Known rows, with every step that occurs:
bara > lafu > papu > tavu: [-40   6  31  -6  30   8  12  13   7  29  13 -22 -62  17 -31   0 -12  35
  11   2 -33 -75  14 -27   5]
kidu > zeka: [ 12  17  11 -24  44  -8 -29  15   5  33   5 -24 -55   3   7   8 -18  39
 -15  14 -31  35   0 -54   1]
papu > bara > livaraf > kidu > zeka: [ 60  25  -2  22  25   3  -6  13  -9  30   3  -8 -56  -6   2  10 -35  50
 -24  -3 -33  11   0 -32  12]
zeka > kidu > bara > tavu > papu: [ 75 -12 -25 -15  15  13 -35  41  -5  51  13 -24  12  10  22 -30 -25  22
  -7  39 -36 -10 -12 -30  10]
tavu > papu: [ -9  -2  13 -36  47 -22 -23  27  10  45  11 -15  -1  23   0 -14 -24  19
   0  21 -41  32 -16 -33  -6]
bara > lafu: [-11  23  -8 -19  12  -4   1  15   4  37   5 -17 -60  19  -8  -2 -20  29
 -15  29 -31  -1   1 -28  -4]
lafu > zeka > kidu: [-13 -23 -16 -51  34  14  -8  50  18  29  10 -31 -44   0  25   8 -15  41
  18  13 -30  22  18 -38  33]
papu > tavu > kidu > bara > lafu > zeka: [ 38 -17  -7   6  27   8 -25  30   9  36   7 -19 -73   0 -15 -17 -28  36
 -11  24 -24 -41  -4 -14  17]
zeka > kidu > bara > livaraf: [ 44   7 -29 -27  20  30 -21  15   6  34   8 -31 -59   3  24 -11 -24  32
 -18  28 -27  14  19 -29  40]
livaraf > lafu > bara > zeka: [ -8  28   0  -5 -19   7  27  39  10  19  11  -4 -68  -3 -39  10 -14  29
  -5  29 -26  -3  -6  -8  24]
tavu > lafu > bara > livaraf > kidu > zeka: [  1  52  43  -6  -5   2 -16  35   9  27   6  -9 -55  -1 -25  -2 -42  38
 -25  17 -21  31 -10   2  35]
tavu > kidu > bara: [ 36  -8 -10 -34  39 -16 -32  18   5  48  11 -16 -61  11   6 -15 -36  22
 -19  34 -26  36 -10 -33  11]
bara > livaraf > tavu > lafu: [ 30  24  21 -51  -3  -8  -9  19  27  30   3  -3  13  23 -51  -4 -34  29
 -18   5 -35  18  -2   1  32]
livaraf > bara: [ -2 -10  -7 -41   5  -4  17  13   6  32  11 -11 -31  15 -18   9 -15  27
 -12  24 -28  37  -4 -15  17]
lafu > zeka > kidu > bara: [ 22 -18 -27 -35  38  27 -25  40  13  28   8 -43 -68  -5  37   4 -16  40
   5  26 -22  18  12 -38  47]
livaraf > tavu > papu > lafu > bara: [ 20 -10  17 -39  16 -10   5  34  11  20  18  -2   9  17 -28   4 -13  22
   7   4 -38 -22 -16  -5  40]
kidu > bara: [ 20   2  -8 -27  43   2 -24   3   6  35   7 -30 -73  11  10   2 -18  29
 -13  33 -27  22  -6 -42  17]
tavu > kidu: [  3 -13   1 -51  33 -30 -15  28   9  48  13  -4 -35  14  -6  -9 -34  22
  -6  21 -33  40  -6 -32  -3]
tavu > kidu > bara > lafu > papu: [  4  33   5 -19  21  -7 -14  27  -1  48  10 -25 -87  12  -2 -21 -35  18
 -14  28 -18 -23  -2 -11  17]
bara > livaraf: [ -5  16   0 -41  18   2  -5   8  10  37   5 -14 -49  11 -10  -1 -20  23
 -11  18 -35  16   6 -20  13]
papu > lafu > bara: [-31  -3   7 -32  27   2   8  16  13  15  17  -9 -65   9 -11  17 -18  30
   8   8 -30 -19   4 -26  30]
zeka > kidu: [  0 -18 -15 -46  32   4  -6  30  10  34  15 -24 -31  12  19   2 -20  38
   5  19 -35  29  18 -50  17]
tavu > lafu > bara: [-44  11  28 -39  17 -13 -20  25  32  22  18  -9 -50  16 -15  -2 -36  25
   1  24 -25   5  -3 -10  20]
papu > bara > zeka: [ 46   7 -36  15  26  -6  -4  15   9  32  11   1 -54  -4  -4  12 -35  38
 -11  13 -44 -36   6 -37  -5]
livaraf > bara > tavu > kidu: [ 49 -21 -18 -40 -30 -16  12  35  -5  54  13  10   3   7 -33 -13 -28  15
 -16  31 -29  12 -16   7  -1]

Rows:
[ 60  11  -9  -5   5   2   3  48  25  22  17  -2  11   4 -24   7 -49  48
   5 -18 -39 -61  24 -16  40]
livaraf > tavu > lafu > papu > bara > zeka > kidu
[ 37  17  18  -8 -21  -7  -6  51  -2  31  12   2 -39 -10 -30 -13 -24  26
 -10  23 -18   4 -18  -5   7]
livaraf > lafu > bara > tavu > kidu > zeka
[ 62   7   1 -23  11 -19 -35  37  -6  55   7  -3 -19  -5 -10 -14 -32  27
 -19  24 -33   9 -13 -33 -17]
bara > tavu > kidu > zeka
[ 57   2  -6 -12  22  -2 -37  24  -4  54   8 -19  -3  13   0 -25 -22  13
 -12  42 -35 -11 -31 -22  -5]
kidu > bara > tavu > papu
[ 45  -5 -46 -18 -26  17  24  41   1  37  12  -8 -18  -2 -11   6 -22  38
 -20  29 -34  17  13 -17  29]
livaraf > bara > zeka > kidu
[ 22  14  20 -13  30  -8  -5  28 -13  39   1 -23 -51   5  -4  16 -20  48
 -16  18 -30  59 -13 -51   9]
livaraf > kidu > zeka
[  3  -4  -1 -26  -3   9  11  24   3  24  16  -3 -41   2 -23  10 -13  24
   9  16 -33 -60  -4 -14  19]
papu > lafu > bara > tavu
[  4  13  -2  -1  17  15  13  26  21  11   3  -8 -48  -3 -20   9 -26  42
   6 -17 -27  -7   7  -5  30]
papu > bara > livaraf > lafu > zeka
[ -5 -20  -2 -35  50   7 -14  60  14  27  11 -21  20  10  12  -2 -27  40
  19 -11 -41  11   3 -38  33]
tavu > papu > lafu > zeka > kidu
[ 35 -13 -27 -29  37  17 -23  20   6  33  12 -35 -56   9  32  -1 -22  37
  -8  32 -27  26  13 -51  31]
zeka > kidu > bara
[ 30   1 -36 -21   8  11   1  42   5  39  10 -15 -34  -1   3   4 -24  39
  -8  28 -41   5  18 -44  14]
bara > zeka > kidu
[ -9   4 -25 -27   9  21   0  52  12  30   6 -31 -56   2  20   0 -18  42
   4  20 -27  -7  19 -24  27]
bara > lafu > zeka > kidu
[ 22  -4   5 -28  16 -15 -20  35   0  54   9  -7  22  17 -13 -20 -20  13
   0  30 -44  -7 -26 -21 -18]
bara > tavu > papu
[-14 -40  21 -26  41  12 -23  46  37  18  14 -19   2  10 -15   0 -35  55
  20  -7 -35  -9  18 -36  28]
papu > tavu > lafu > zeka > kidu
[ 22   5 -29   5  28  12   7  39  10  29  19 -13 -51  -9  14   9 -35  43
  11  -5 -38 -64  31 -38  21]
lafu > papu > bara > zeka > kidu
[ -7  -1  16 -28  53 -17 -12  23   7  34  10  -8  18  26 -16  -3 -29  28
   1  -2 -46  16 -14 -41   2]
tavu > papu > lafu
[ 41 -19 -22  -7  13   9 -26  52  29  25  14  -5   9  -2   7  -4 -50  47
  14  -3 -34 -49  12 -19  15]
papu > bara > tavu > lafu > zeka > kidu
[-43 -21  42 -30  54   2   5  12  14  27  17 -22 -48  14 -26  10  -9  35
  25  -7 -36 -46  13 -41  12]
lafu > papu > tavu
[ 22  41  24  14  33   7   3  20  -9  29   6 -17 -69  -9  -1  13 -32  46
  -7 -18 -28 -20   8 -24  25]
lafu > papu > bara > livaraf > kidu > zeka
[ 21   2  23 -53  13 -20 -11  23  26  29   8  -7  15  28 -41   5 -32  35
  -7  10 -35  27  -8 -20  21]
livaraf > tavu > lafu
[ 56  -1  -2 -60  -5 -17  -1  28   8  45   8   3  -8  10 -34 -11 -26  19
 -16  14 -35  24  -1   3  26]
bara > livaraf > tavu > kidu
[ 39  -2   1 -57 -20 -10   4  35  13  35  16   5 -45  -1 -26 -11 -21  11
  -9  23 -27  -3   1  26  44]
lafu > bara > livaraf > tavu > kidu
[ 47   8   4 -13   1  -8 -20  41  -3  34  15   7 -38 -12 -18  -4 -31  27
 -10  11 -28 -37  -9 -17  11]
papu > lafu > bara > tavu > kidu > zeka
[116  10 -12  -7  17 -15 -25  20   6  32   9  10 -21  -8 -10  -7 -39  37
 -29 -11 -35  -8   6 -11  18]
papu > bara > livaraf > tavu > kidu > zeka
[ 50 -11  -8  11  25  -1 -23  10   2  40  11 -11 -62  13 -20 -23 -33  33
 -24  31 -29 -35  -4 -26   0]
papu > tavu > kidu > bara > lafu
[ 36 -15  -9 -42   3 -22 -13  36  -1  57  11   3 -11   8 -19 -16 -31  16
  -5  31 -36   2 -12 -20 -14]
bara > tavu > kidu
